What can hang from each mark
gite: vimepi
vimepi: gevesid gite razum
gevesid: vimepi
folom: gite
sune: vafen vimepi zadi
zadi: razum sune
demim: folom vimepi
razum: vafen vimepi zadi
nadakim: vafen vimepi
vafen: nadakim sune

Known rows, with every way that one mark hangs from another
nadakim(vimepi(gite)): [ 47   2   8  -9 -19 -18  14  16 -15  -1  23  -2  -5  -7  -2  35   0   4
   1  -5  28 -20   6  43  15   8   5  16 -11   5   2 -22]
zadi(sune(vimepi(gevesid))): [ 16  -5 -10 -12 -11 -20  13  12   2  12   5  -2   7  30  -9  21   4  -3
  -6   4  11  -5   9   5  47   8  15   6  -5   4  -2 -32]
vimepi(gite): [ 19   3   4  10 -13 -14  13   9 -21  -7  32 -10  -9   5  -6  36 -12   7
  -4  -2  21 -31 -12  50  20   3  15 -14 -16   3  -8 -13]
zadi(razum sune): [-86  -8   1  -7 -24  -4  14  23  16   0  -1 -12 -10  26 -20  31  -3 -14
 -12 -13   7   1  12  29  57  -7  50  29  -7  -2  -8 -22]
nadakim(vafen vimepi(gevesid razum)): [ 70   4   1 -39 -15 -28   5  16  -6  14 -13   1  15 -22  15  -9   2 -10
  -9 -12  22  30  14  -5 -15  19 -27  17  -9 -11  13 -33]
gite(vimepi(gevesid razum(vafen(nadakim) zadi))): [-31  13 -27 -22 -24 -20  -1   4  24  19 -24  -1   8  -7  34   6  -1   2
  -8 -24  14  21  11 -10  -2   8  22 -14  -9 -47   8 -40]
gite(vimepi(gevesid razum(zadi))): [-29   8 -16   3 -29   2   4   5  14  18  -7 -14   1  -1  17  18 -13   0
  -6 -22  16   2  -9  -1   7   4  17 -40  -6 -34  10 -23]
vimepi(razum): [ 22  -1   0   6 -22 -11  15   3 -16   6  15 -16 -11 -20 -16   5 -16 -10
 -27 -13   8  -1   1  20  -7   5  11 -35 -16  15   6 -12]
sune(vimepi(gite) zadi(razum(vafen))): [-35  14 -10 -11 -26 -26  24   9 -17 -11  13   6   4  16 -18  35  12  -4
 -21  -6  17  -7  18  41  62  -9  45  64 -17 -14  -3 -21]
sune(vimepi(gevesid gite) zadi): [ 31   6  -7  -3 -11 -17  18   4 -22  -1  20  -2  10  18 -11  35   4   4
  -6  -1  17 -20  -7  28  45   2   9  23 -14 -13  -4 -22]
sune(vafen(nadakim) vimepi(gevesid gite)): [ 84   0 -16 -31   1 -56   4   0  -8   5   9  21  26  18  10  15  13   4
   2   7  21  -8  30  19  14  16 -13  43 -14 -15 -10 -44]
zadi(razum(vafen vimepi(gevesid gite))): [ 15  13  -4  -8 -14 -33   8   2  19 -20   7  11   6  21  14  31   9   5
   7   9  30  -9  15  22  45   4  35  36  -5   8  -2 -28]
folom(gite(vimepi)): [-15   1  -2  20 -23   7   6   4   8   8  24   2   2  -5  15  31 -13  12
   2 -16  17 -38  11  12  15   3   0 -12 -16  -3  12 -35]
vimepi(gevesid razum): [ 41  -3  -4   1 -16  -8   1   2   2   7   2 -11  -3 -11   2   3 -10  -5
 -12  -9  11   4  -7   3  -3  10   1 -41  -9   5   3 -16]
vimepi(gevesid): [ 24  -6  -1   0  -7 -10   4   8   5   5   2  -5  -2   2  13  19  -8   6
   3  -3  16  -9  -9   7  22  12   2 -36  -6  -7  -7 -24]
nadakim(vimepi): [ 32  -3   5 -12 -18 -16  18  17  -8  10   9  -2  -4 -16   0  20  -2  -1
  -6  -9  21  -5  15  18  13  11   3   2  -8   8   7 -28]
nadakim(vafen(sune(vimepi(razum)))): [ 53  20  -8 -30  -8 -33  15  22 -42  19  19 -13  29  -5 -19 -10  -4 -17
 -28  -3  11  25  29  14  -1   7 -16  32 -26   9  12 -39]
demim(folom(gite(vimepi(razum(zadi(sune)))))): [-28  21 -13  19 -37  12   1 -12  12  23  12   2  -7  -1   0  34 -14 -12
  -3 -23   2 -13  18  23  24  -8  24  28 -21 -39  24 -42]
gevesid(vimepi(razum(zadi))): [-29  14  -7   1 -24 -22  33  29 -29  13   9 -18 -17 -21 -39   9 -17 -10
 -35 -20  14   8  -7  25   6   7  11 -38 -14  -3  17 -18]
vafen(nadakim): [ 13  -4  -2 -18  -5 -27  12  12 -11  17   5 -10  -1 -10   1  13  -7   0
 -13 -10   8  -4  19  24  -1  11   9  -9 -17  -3  -7 -37]
sune(vafen vimepi zadi): [-11  -3 -15 -10 -14 -32  35   3 -21   0   9  10  11   3 -18  14   3 -10
 -25  -8  10   0  22  11  44   2  11  48 -16 -14  -1 -31]
vimepi(gevesid gite): [ 39   1   0   4  -6 -11   0   7  -3  -7  18  -5  -2  14   9  34  -6  12
  11   1  23 -26 -20  34  24   8   4 -21  -9  -9 -11 -17]
vimepi(gevesid gite razum(vafen zadi(sune))): [-35  13 -26 -13 -23 -18   4  -3   7  -7 -10  -2 -11  21   5  24   3  -7
  -9 -14  13  19 -20  37  38  -3  34  26 -10 -35  -3 -15]
gevesid(vimepi(razum)): [ 13   7   2   2 -18 -23  26  37 -21   7  20 -15 -11 -27 -35   2 -16  -5
 -32 -13  16  -4  -1  12  -6  10   1 -50 -15  19  16 -19]
demim(folom vimepi(razum)): [ 43   8  -7  18 -27  10   0  -8  -1  26  17   1  -1  -9   2  12 -24  -1
  -8  -9  11 -14   4   8  -4   7  14 -38 -20 -27  21 -38]
sune(vafen vimepi(gite razum) zadi): [ 21   5 -15  -6 -22 -32  29  -5 -31  -8  23   5  11  -1 -29  14   4 -14
 -32 -10  11  -3  14  30  23  -4  12  59 -22  -6   5 -17]
gite(vimepi): [-24   0  -1   9 -21  -2  12  19   8   9  16 -12   2  -2  13  25 -15  11
  -2 -12  20 -26   3   5  13   5  20 -41 -10 -12   4 -28]
folom(gite(vimepi(gevesid razum))): [ 17   1  -6  16 -25   9  -7  -2  20  11  13   2   7 -12  20  18 -10   7
   2 -20  13 -23   6  -5  -2   6 -10 -22 -13  -4  18 -32]

Rows
[-95 -14  -7 -13 -21 -18  16  20  24  -8  -9   4  -2  27 -12  23   2 -17
 -12 -14   8  11  22  23  60  -7  45  58  -6 -14 -11 -26]  zadi(razum sune(vafen))
[ 12  12 -14 -33 -18 -13   5  19   8   3 -11   4  15 -22   6   0  13 -12
 -14 -21  13  41  16  -1  18   2   5  52 -13 -14  12 -35]  nadakim(vimepi(gevesid razum(vafen(sune(zadi)))))
[ 64  15  -9  -5  -2 -39  12  -6   7 -19  17  14   7  14  23  26   5  13
  10  16  32 -17   3  16  29  11  14  13  -8  12   1 -31]  razum(vafen vimepi(gevesid gite))
[ 67   7 -10  23 -23  20 -18 -22  16  25  13  17   6  -4  19  17 -17   5
  10 -10  10 -20   4  -3   2  10 -12 -20 -19 -33  25 -49]  demim(folom(gite) vimepi(gevesid razum))
[ 24  21 -12 -12  -1 -35  23   9  -6  -7  22   5  16   1   2  10   1  -2
  -9   7  21   8  28  11  30   4  19  35 -17  27   8 -46]  razum(vafen(sune) vimepi)
[-69   9 -24 -10 -30 -19  22  -1  -3   5 -13  -7 -18   1 -10   9  -5 -18
 -31 -21   5  31   0  24  31  -4  43  17 -13 -19   5 -18]  vimepi(razum(vafen zadi(sune)))
[  2  -2  -4  16 -18   8  -6   2  23   9  13   5   7   1  29  30  -8  16
  15 -14  18 -34   5   0  19   7  -8 -18 -10 -13  10 -38]  folom(gite(vimepi(gevesid)))
[  3  17 -22  -6 -22 -21   4 -10  -4  -6  -5   0 -10   3  11  21  -1  -2
  -8 -11  18  13 -18  36  19   3  21   0 -12 -32  -1 -12]  vimepi(gevesid gite razum(vafen zadi))
[ 42  15  -1 -42  -2 -27   2  31 -18  14  22  -6  21  -6  -4  23   8  -4
  -1 -11  17   7  32  45   3   4  -1  66 -23  -1  -1 -51]  vafen(nadakim(vimepi(gite)) sune)
[-22  26 -15  -4 -24 -34  28  28 -27  -5  14  -5 -16 -15 -26  17  -8  -2
 -29 -15  23   3 -11  42  13   4  20 -13 -18 -13  13 -16]  gevesid(vimepi(gite razum(vafen zadi)))
[ 51   4  -8  22 -15  18 -16 -16  20  23  12  23   7   9  29  30 -15  15
  24  -5  14 -32   3   1  26  11 -10 -14 -16 -43  17 -56]  demim(folom(gite) vimepi(gevesid))
[-18   2 -11 -41 -24 -26  17  12  -6  28 -15 -10  -5 -10 -13  11   4 -22
 -24 -26   6  32  28  25   2   6  20  50 -14 -12   9 -40]  vafen(nadakim(vimepi(razum(zadi(sune)))))
[ 28  11  -9   1 -22 -24  10  -1 -14 -13  20  -3 -10 -13  -1  13  -5   0
 -20  -7  17  -6  -3  40   1   1  20  -7 -19   4   2  -9]  vimepi(gite razum(vafen))
[ 59   9  -6  16 -13   8 -14  -4  11  13  20  11   5  21  24  39 -14  19
  25   3  24 -35 -16  20  24   9   8 -27 -14 -52   5 -43]  demim(folom vimepi(gevesid gite))
[ 66  16 -10 -28 -15 -21  -7  18   4  -5   8   7  15 -11  13  11  14  -2
   1  -8  24  19  10  21   5   6  -2  42 -13  -3   9 -31]  nadakim(vimepi(gevesid gite razum(vafen(sune))))
[ 26  14 -19  22 -29  21 -12 -30   9  32   1  15  -1   2  17  25 -18   0
   7 -18   9  -8  -3   9  15   6  -2  -8 -18 -54  26 -49]  demim(folom(gite) vimepi(gevesid razum(zadi)))
[  8  18  -5 -44 -13 -17   8  27 -22  12  16 -15  20 -19 -23  16   8 -18
 -22 -27   7  26  26  42  -2  -6   7  93 -29  -8   6 -42]  vafen(nadakim(vimepi(gite razum)) sune(zadi))
[ 57  13  -4 -45   3 -25 -10  30  -4  14  10  -1  26   2   9  22  13   0
  10  -9  19  12  24  31   6   8 -11  61 -18 -11  -4 -53]  vafen(nadakim(vimepi(gevesid gite)) sune)
[ 12   2   4  -1 -13 -19  12   3  15  -2   5  -3   6  15   0  26  -1  -3
   2   5  21  -8  17   6  38   8  26  11  -2  20   1 -30]  zadi(razum(vimepi(gevesid)))
[-32  12 -20  -4 -29 -22  21  -7 -14   6  -8  -6 -16 -17  -3   6  -8 -13
 -31 -19   9  24   1  25  14   1  29  -9 -15 -18   7 -16]  vimepi(razum(vafen zadi))
[  9   5 -15  10 -25  -1  -9  -3  28   4   4  12   8 -13  33  11  -3   9
   1 -18  15 -13  11 -10   4   6  -4 -12 -13 -11  17 -34]  folom(gite(vimepi(gevesid razum(vafen))))
[ 46  13  -2 -48   0 -25   1  36  -7  15  -5   1  31  -5  17   3   7  -5
   5  -8  23  33  22   1  13  14 -29  52 -13 -20   5 -51]  nadakim(vafen(sune) vimepi(gevesid))
[-44  -1  -5  -9 -17 -32  24   9  18 -21  15   8   6  41 -18  37   6 -14
  -3   2  21  -9  25  34  60  -6  48  92  -7  14  -4 -30]  zadi(razum(vimepi(gite)) sune(vafen))
[ 28  13   3   5 -18 -25  23  37 -29  -4  35 -14 -12 -18 -37  16 -15   0
 -25  -9  22 -20 -12  36  -5   7   3 -36 -18  17  12 -12]  gevesid(vimepi(gite razum))
